Known rows, with every step that occurs
rufa > dape > tedumer > fafib: [  3 -31  20 -29  -3 -26  70  -4   0   5  -5 -11  18 -31 -24  27  14  -3
 -12 -25  -9  22 -13 -44  -9  37   5  14]
tuli > pifu: [-20  13 -19 -27 -19 -11  26 -32 -16  -6  10  70  12  25  -1   6  21  41
  69 -21 -13  43 -33  16  25 -44   8 -20]
nomi > rufa > dape > tedumer: [ -7 -35  -2 -14   9 -30  67 -39  51   2   4  10  27 -35 -35  24  13  21
 -28 -21 -16  31  34 -40  -1 -14   7  25]
bupi > tele > zuzi: [-16  -5  23  39  28 -34  25  70  62 -22  18  31 -24 -33  10  15  17  48
   2   4 -23  52 -27 -11  16  29  -5 -49]
fafib > tedumer > dape > zomagu > pumu > zuzi > tele > bupi: [-20 -15 -31  -1 -41  60   7  35 -26   2 -34  -9  -2  74   5   7 -30 -41
 -90  26  13 -65  27  16 -11  10   3 -11]
rufa > dape > gona: [ 25 -14 -34   2   4 -28  -6 -12  45  -1   9  14  28 -46 -41 -12  10  37
  16   0 -37  23 -33 -34   2 -14  17  15]
tuli > gona > dape: [ 13  24 -58  40 -24 -26 -22 -23   7  -3  24   9   7 -26 -23  14  17  10
  45  -4 -47  62 -16 -30   4 -48 -35  -1]
bupi > tele > zuzi > pumu: [-13   6  35  99  13 -20 -27  97  56 -29  28  40 -14 -25  22  17   5  24
  -2 -12  -7  18   5  -5   2  44   2 -56]
gona > dape > zomagu: [  3  23  -7 -12   1 -34   1 -20   0   7   5   2   9 -15 -10 -17  42 -33
  22   9 -39  27   9 -22 -21 -35 -21  -8]
bupi > tele: [-15   0  46  20   0 -19  33  32  21 -22  21  15 -25 -17   4   9  17  31
  58  -7  -8  38 -18  -7  13  11 -11 -19]
pumu > zuzi > tele > bupi: [-20  -5 -16  51  20  27  26  24 -30 -20 -22  29 -10   9  58  -6  -2  22
 -32   0 -12  -7 -55  19  12  16  12 -32]
levanag > tuli > gona: [  4 -22 -62   3 -23   7  43  -5  15   2  36  36  10 -25 -13  20  22  48
 -11  -3 -17  23 -25  -1   5 -40   1  -2]
zomagu > pumu > zuzi > tele > bupi: [ -9  -1 -32  25  27  23 -11  22 -27  -6 -29  -7 -31  42  59 -11 -25   5
 -57   8  21 -37 -16  29  13  -6  20 -43]
bupi > tele > zuzi > pumu > zomagu > dape: [ 17   4  59  67  20  17 -99  65  24  -2  22   8 -38 -11  14  18 -18   7
  -9  12  21 -17  -8  36  36  72 -10  -4]
pumu > zomagu: [-15  31  38  -2  30  23  15 -33 -10   3  19  25  12 -25  18  -7   1  23
  18   1  20  20  -5   8  13  -8  -1  18]
pumu > zuzi > tele: [-28 -15   9  44  -2  26  25  17 -48 -18 -19  45 -30  -5  31   0 -27  17
 -12  -5   3  12 -57  23   8  25  17   6]
dape > rufa: [-20  -5 -15 -18  33 -13  66 -26  11 -16   5  -7  19  -1  12 -24  23  22
  55 -29 -20   8  -8   4  -9 -25  -2  -6]
gona > dape > tedumer: [ 15  38 -11  -3   5 -52  46 -19  19   6   0  11   5 -44  -2  -2  24 -16
   2 -14 -31  24  29 -13 -12 -13 -24   5]
tuli > gona: [ -7  16 -36  23 -14 -13  -3 -13   0 -13  18   8  11 -10 -12   2  18  42
  43  -8 -24  47  -9 -20   4 -37 -13  -4]
zomagu > pumu > zuzi > tele: [-18  -8  -7  22   6  21 -11  14 -43  -5 -24   8 -53  26  32  -6 -45  -2
 -36   5  34 -18 -17  35  10   4  26  -3]
fafib > tedumer > dape > gona: [  5   3 -15 -17 -44   1  54   3  22 -10  11  27  39 -29 -43  25  -9  16
  22 -13 -32  20  25 -38  -1 -26 -16  29]
tedumer > dape: [  3  -9  13 -23 -47 -11  61  -5 -12 -26   2  18  40 -14 -11  17  15  29
  74 -11 -11  33 -25 -34  -1  -5 -17 -14]
zomagu > pumu > zuzi: [ -7  -9   4 -12  12  24   7  -6  -6   6 -12 -23 -23  14  35   1 -47  17
  -2   9  36   9  -2  15  -3 -23  29  -6]
gona > dape: [ 12  18  -6   3   2 -34  22 -19   6  -2  14  19  15 -44   1  12  17  -1
  47 -15 -32  52 -10 -33   3 -38 -22  -8]
gona > dape > rufa: [ -1   3 -34  -3  22 -25  51 -35  16  -6  11  -4  16 -17   1 -13  20 -12
  59 -27 -45  20 -14  -9  -9 -36 -23  -1]
fafib > tedumer > dape: [ -9 -14  19 -21 -54  15  81   5   4 -16  12  32  52 -23 -28  44 -13  23
  37 -24  -6  39  20 -46   2 -19 -21  20]

Rows
[ 12  -9  -7 -12  -1 -32  43 -11  42   1  -5  10  35 -42 -28  -7  15  28
 -13 -13  -9  17  -1 -27 -11  20  12  22] : rufa > dape > tedumer
[ -8  -7 -36   0 -30  33 -17  24 -44 -10 -41 -21 -16  82  24 -24  -4 -37
 -55  40   8 -72 -16  29 -15  21   6 -49] : tedumer > dape > zomagu > pumu > zuzi > tele > bupi
[ 11 -13 -19 -44   0 -20 -38 -15  29  18  -5 -33  12  20 -38 -26  11 -10
 -19  22  14 -13  20 -21 -19 -25  24   1] : rufa > dape > zomagu > pumu
[ 15  14  47   8  34   5 -40  29 -26  19  -5 -21 -22  -9  26  29 -14 -34
 -65 -13  26 -34  29  25  13  77  -8   7] : tele > zuzi > pumu > zomagu > dape > tedumer > fafib
[ -8   0  12 -40 -47 -13  37  -8 -15 -15  -7   3  35  16 -22 -11  38  -5
  51  11 -18   6  -3 -23 -25   0 -15 -14] : tedumer > dape > zomagu
[  2  17 -55  28  17   9 -50  12 -24  14 -31 -21 -42  54  36 -29  -1 -63
 -83  35 -11 -51  -4  29 -11 -13  -1 -41] : gona > dape > zomagu > pumu > zuzi > tele > bupi
[  4 -11  30  58  43  26 -73  49  38  -5  21 -16 -33  14  13  -7 -15  -6
   3   1   6 -49 -12  63  24  75 -10   1] : bupi > tele > zuzi > pumu > zomagu > dape > rufa
[-10 -39 -26  11 -13  28 -54  14 -19  11 -31  -7 -32  44 -18 -27 -33 -27
 -76  34  23 -43 -32  24 -12  28  41  14] : rufa > dape > zomagu > pumu > zuzi > tele
[ -8  26  -3 -52  20 -24 -18 -13   1  12  -9 -36 -12  34   2 -34  20 -18
  -3  16  20 -16  56   1 -22 -47   9 -22] : dape > zomagu > pumu
[-15 -56  23 -32   9 -23  92 -34   7   6   2 -15   9 -21 -31  55  13 -11
 -22 -37 -13  37  18 -61   2   2   1  18] : nomi > rufa > dape > tedumer > fafib
[-19 -27   5 -37 -56  58  24   8  -6   9 -15 -26   6  46 -18  19 -56 -29
 -35  25  32 -20  40  -4 -27 -11  11  22] : fafib > tedumer > dape > zomagu > pumu > zuzi
[ 11   6  18   6  26  37 -54 -32 -26   4  10 -30   4  17  16 -21 -14 -19
  43 -20  26 -59  10  52  10  16  -5  42] : zuzi > pumu > zomagu > dape > rufa
[ 26  42  43   5  10  14 -60 -14 -23  17  -1 -13  -6  -6  14 -11 -14 -23
 -10  -9  43 -53  55  41   6  42  -6  49] : zuzi > pumu > zomagu > dape > tedumer
[ 24  22  47  14   5  31 -80 -16 -36   9  13  -8   3  -6  17   4 -20  -8
  34  -9  39 -27  15  26  20  15  -5  38] : zuzi > pumu > zomagu > dape
[  1 -21  -3 -22  -8 -16   0 -12  23   4  -1   3  37  -9 -38 -19  32   9
   4  11 -14  17 -20 -33 -20  -4  15   7] : rufa > dape > zomagu
[  3   8  -7 -64 -39 -15  -3  -8 -13  -3 -12 -35   9  46 -23 -18  16 -24
  25  21  12 -23  35 -11 -24 -21  -6 -24] : tedumer > dape > zomagu > pumu
[ 13  35 -24 -37   8 -39 -37 -22   5  23  -1 -32 -15  18 -10 -22  18 -53
  -4  18  -6  -3  49 -13 -20 -58 -13 -17] : gona > dape > zomagu > pumu
[ 22  16  29  38  30  16 -87  23   3   9   9   9   5 -18  24   9 -22  11
 -23   3  23 -13   6  24  25  32   2   4] : tele > zuzi > pumu > zomagu > dape
[ 13   6  59 -72  23   4  16 -37 -59  26 -13 -44 -32  -1   7  17  -1 -28
   2  -8  25 -13   7  21  22  43 -21  44] : pumu > zomagu > dape > tedumer > fafib
[  2 -39 -14 -19  -6  28 -35  -8  18  20 -17 -40  -1  29 -16 -19 -35  -8
 -42  36  29 -15 -18   2 -24  -2  45  11] : rufa > dape > zomagu > pumu > zuzi
[  38   37   16   17   14   15 -109  -16  -19   14   13  -12  -11  -12
    2  -16  -17  -14   21    3   13  -47   21   36   19    7    1   43] : zuzi > pumu > zomagu > dape > gona
